Every row comes from one small tree of marks. Brackets hold a mark, then the marks that hang from it, in alphabetical order. Every link used is in the known rows. Which tree was each row made from?
Known rows:
[fusuk [tuta duku [finab [kodat pasofa]]]]: [-4.42  3.17  4.72  5.93  0.02  4.31  1.29  2.32  1.08 -1.00  1.47  0.57
 -1.60  1.95  0.32 -0.61  1.58  1.16  2.02]
[pasofa kodat]: [-2.05  2.29  3.60  1.23  0.98  0.75  2.01  4.48  0.58  2.28  1.42  1.79
  0.67 -0.52 -1.45  0.80 -0.71 -0.79  0.27]
[fusuk [nema [kodat pasofa]] [tuta duku finab]]: [-4.95  2.70  8.50  4.69  1.14  5.46 -0.39  7.69  1.29 -1.82  1.27  0.22
 -0.83  0.84  1.31  0.65  0.34  0.28  2.40]
[kodat [finab tuta] pasofa]: [-1.99  0.79  2.62  2.89 -1.58 -2.87  1.65  1.06  2.77 -1.73  3.09 -1.80
 -1.66  0.07 -4.73 -1.01 -0.45  1.00  4.04]
[finab doril kodat [tuta duku]]: [ 0.55  2.53  0.77  6.77 -0.28 -2.99  2.06  0.99  1.03  1.59  0.54 -4.46
 -0.06 -1.10 -0.47  0.03  2.42 -0.16 -2.96]
[duku [tuta [finab doril kodat] fusuk]]: [-2.26  3.27  2.35  3.35  0.98  4.13  1.61 -0.11  1.55 -0.38 -2.78 -1.69
  0.40 -0.82 -1.00 -1.64  3.03  0.32  3.00]
[pasofa [kodat [finab doril tuta]]]: [-1.17  2.06  1.47  3.19  0.45 -2.98  1.60  5.46  2.90  1.15  0.63 -2.04
  0.00 -0.35 -3.08 -0.03 -0.17 -0.22 -1.20]
[tuta finab [fusuk [nema kodat]]]: [-3.66  1.85  5.81  1.08  2.73  5.51  0.26  5.03  1.17 -2.22  1.83  1.08
 -0.54 -1.27 -0.16 -0.46  0.85 -0.50  3.53]
[pasofa [kodat [finab doril [tuta duku fusuk]]]]: [-1.76  2.59  1.77  4.79  1.39 -2.31  1.57  4.97  3.75 -1.35  2.07 -1.71
 -0.99 -0.16 -1.87 -0.73  0.79 -0.11 -0.74]
[fusuk tuta]: [-4.02  2.74  4.39  0.90  0.13  2.87  1.02  2.09  0.27  1.61  1.83  0.59
 -0.01  0.67 -1.42  0.54 -0.07 -0.03  1.19]
[duku [tuta [finab doril [kodat pasofa]] [fusuk nema]]]: [-2.67  2.79  4.46  3.61  0.98  3.71  0.56  2.08  2.04 -2.31 -2.33 -3.15
 -0.06 -1.76 -0.90 -0.95  3.05  1.01  4.92]
[nema fusuk kodat]: [-1.08  0.54  5.49  1.23  0.87  1.70  0.63  4.94  1.86  5.33  0.80  1.37
  2.17 -0.88 -0.99  0.77 -1.92 -2.23  1.63]
[kodat [finab doril [tuta fusuk]] pasofa]: [-1.79  0.73  1.38  3.79 -0.22 -3.17  0.76  1.74  3.72 -3.39  2.73 -3.79
 -2.05 -0.44 -4.43 -1.65  0.95  0.94  4.71]
[duku [tuta [finab doril]]]: [-2.12  3.36  2.88  1.95 -0.01  4.21  2.39 -0.22 -0.13  2.01 -2.25 -1.25
  1.22 -0.27 -1.88 -1.33  1.56  0.48  2.36]
[pasofa [kodat finab]]: [-2.68  2.01  3.44  1.34  0.53 -0.66  2.35  4.58  2.55  1.04  2.11  2.07
  0.04  0.30 -3.10  0.07 -1.13 -0.30  0.44]
[fusuk nema]: [-2.40  1.90  5.17 -0.33  0.68  1.16  1.49  2.16 -0.30  1.32  3.05 -0.20
  0.52 -1.89 -1.75  0.93 -0.01  0.04  1.08]
[tuta [finab kodat]]: [-2.30  2.19  2.60  2.81  0.45  3.23  2.42  0.42  0.01  1.19  1.01  1.02
 -0.30  0.06 -1.22 -0.81  1.27  0.31  1.29]
[nema [kodat [finab doril tuta]]]: [-0.63  0.99  2.48  3.65 -0.12 -2.54  1.21  4.96  2.93  0.86  0.17 -2.43
  0.33 -0.37 -2.93  0.02 -0.31 -1.12 -0.41]
[kodat [finab doril [tuta [fusuk nema]]]]: [-1.94  1.58  2.04  1.92  0.93 -2.27  0.70  2.68  3.13 -2.08  2.77 -4.04
 -1.11 -1.69 -3.39 -0.85  1.24  0.47  1.14]

Write each row's tree:
[-1.83  1.41  1.76  5.64 -0.20 -3.22  1.29  1.28  3.72 -3.90  3.62 -3.49
 -2.34  0.03 -3.37 -1.84  1.35  1.04  3.69]  [kodat [finab doril [tuta duku fusuk]] pasofa]
[-1.21  2.70  2.74  4.02  1.66 -0.91  0.74  2.27  1.23 -1.55  2.82 -4.61
 -0.72 -2.26 -0.27 -0.29  2.37  0.14 -0.26]  [finab doril [tuta duku [fusuk nema]]]
[-1.66  2.03  1.40  3.12  1.40 -2.27  1.11  5.40  3.67 -0.90  1.13 -2.01
 -0.67 -0.63 -2.84 -0.52  0.42 -0.29  0.25]  [pasofa [kodat [finab doril [tuta fusuk]]]]
[-4.10  3.35  6.86  4.60  1.93  5.16 -0.09  7.79  0.87  0.19  0.30 -1.11
  0.17  0.46  1.70  0.61  1.18 -0.18 -1.07]  [fusuk [nema kodat] [tuta duku [finab doril]]]
[-1.39  0.90  3.34  6.23  0.25 -2.65  0.64  5.04  4.30 -3.21  1.73 -2.48
 -1.32  0.03 -2.21 -0.83  0.56 -0.46  2.97]  [nema [kodat [finab doril [tuta duku fusuk]] pasofa]]
[-3.98  2.06  7.44  5.13  0.38  0.40 -0.35  8.48  3.52 -1.68  1.67 -1.73
 -0.54  0.65 -0.72  1.11  0.04  0.02  0.97]  [fusuk [nema [kodat [finab doril] pasofa]] [tuta duku]]
[-2.91  2.23  4.52  5.97  0.71  3.58  0.11  3.72  2.25  2.90  0.70 -1.29
 -0.13  1.22  0.37 -0.77  0.97  0.52  2.00]  [nema [fusuk [tuta duku [finab doril [kodat pasofa]]]]]
[-2.71  1.40  5.85  4.63  1.57 -0.39  0.51  5.69  3.74 -3.82  3.34 -1.03
 -1.06 -0.84 -1.09 -0.24  0.88 -0.20  3.05]  [tuta duku [fusuk [nema [kodat [finab doril] pasofa]]]]
[-1.93  2.05  2.86  2.47  1.82 -2.13  0.46  6.94  3.69 -1.43  1.43 -2.88
 -0.61 -1.59 -2.45  0.09  0.56 -0.07 -0.21]  [pasofa [kodat [finab doril [tuta [fusuk nema]]]]]
[-1.35  1.10  5.49  5.15 -0.03 -2.71  0.52  6.73  3.14 -1.61  1.80 -3.46
 -0.43 -1.07 -1.81  0.61  0.14 -0.13  0.86]  [fusuk [nema [kodat [finab doril [tuta duku]] pasofa]]]
[-4.22  2.74  7.41  5.64  1.37  4.51 -0.63  8.32  1.43 -1.33  0.41 -1.66
 -0.58  0.65  1.21  0.61  1.06  0.35  1.46]  [fusuk [nema [kodat pasofa]] [tuta duku [finab doril]]]
[-2.40  2.72  2.83  4.31  0.47  3.54  1.17  0.35  1.98 -1.78 -2.60 -2.16
 -0.17 -0.67 -1.46 -1.69  2.95  0.73  5.32]  [duku [tuta [finab doril [kodat pasofa]] fusuk]]
[-0.68  1.88  2.80  7.05  0.79 -2.74  0.16  3.25  2.64 -3.06  1.65 -5.82
 -1.49 -2.33 -0.22  0.11  3.23  0.55  1.18]  [finab doril [kodat pasofa] [tuta duku [fusuk nema]]]
[-1.12  1.84  1.54  3.38  0.51 -1.06  1.15  0.48  1.92 -0.99  1.26 -2.45
 -0.93 -1.73 -1.26 -0.17  1.91 -0.42  0.97]  [finab kodat [tuta fusuk]]
[-0.94  0.85  4.81  3.98  0.08 -1.12  0.96  4.80  4.11  3.15  1.79 -0.44
  0.96 -0.02 -1.46 -0.30 -1.67 -1.50  0.21]  [nema fusuk [kodat [finab [tuta duku]]]]
[-0.59  1.17  2.18  4.67 -1.25 -2.56  1.28  1.20  1.50 -0.13  0.76 -3.11
 -0.86 -1.19 -2.13  0.37  1.02  0.24  2.08]  [finab [kodat pasofa] tuta]
[ 0.43  1.12  0.89  5.82 -0.91 -3.68  0.88  2.01  1.54  0.54 -0.33 -5.46
 -0.52 -1.48 -2.16  0.24  1.80  0.36  0.98]  [finab doril [kodat pasofa] tuta]
[-4.30  2.98  3.77  2.99  0.45  4.96  1.09  2.29  0.62  0.87  0.31  0.54
 -0.65  1.15 -0.38 -0.28  1.25  0.58  0.91]  [fusuk [tuta [finab kodat]]]
[-4.87  3.33  7.98  3.69  1.67  6.11  0.14  7.17  0.87 -0.37  1.17  0.76
 -0.18  0.65  1.78  0.71  0.47 -0.25 -0.16]  [fusuk [nema kodat] [tuta duku finab]]
[-2.12  2.66  4.02  2.83  1.32  0.22  1.06  1.35  1.13 -2.13  3.93 -2.36
 -1.13 -1.98 -0.22 -0.25  1.55  0.13  0.83]  [finab [tuta duku [fusuk nema]]]
[-2.74  3.37  2.77  1.86  1.18  5.04  1.65 -0.40  0.79 -0.45 -1.61 -1.18
  0.42 -0.58 -1.54 -1.98  2.30  0.46  4.13]  [duku [tuta [finab doril] fusuk]]
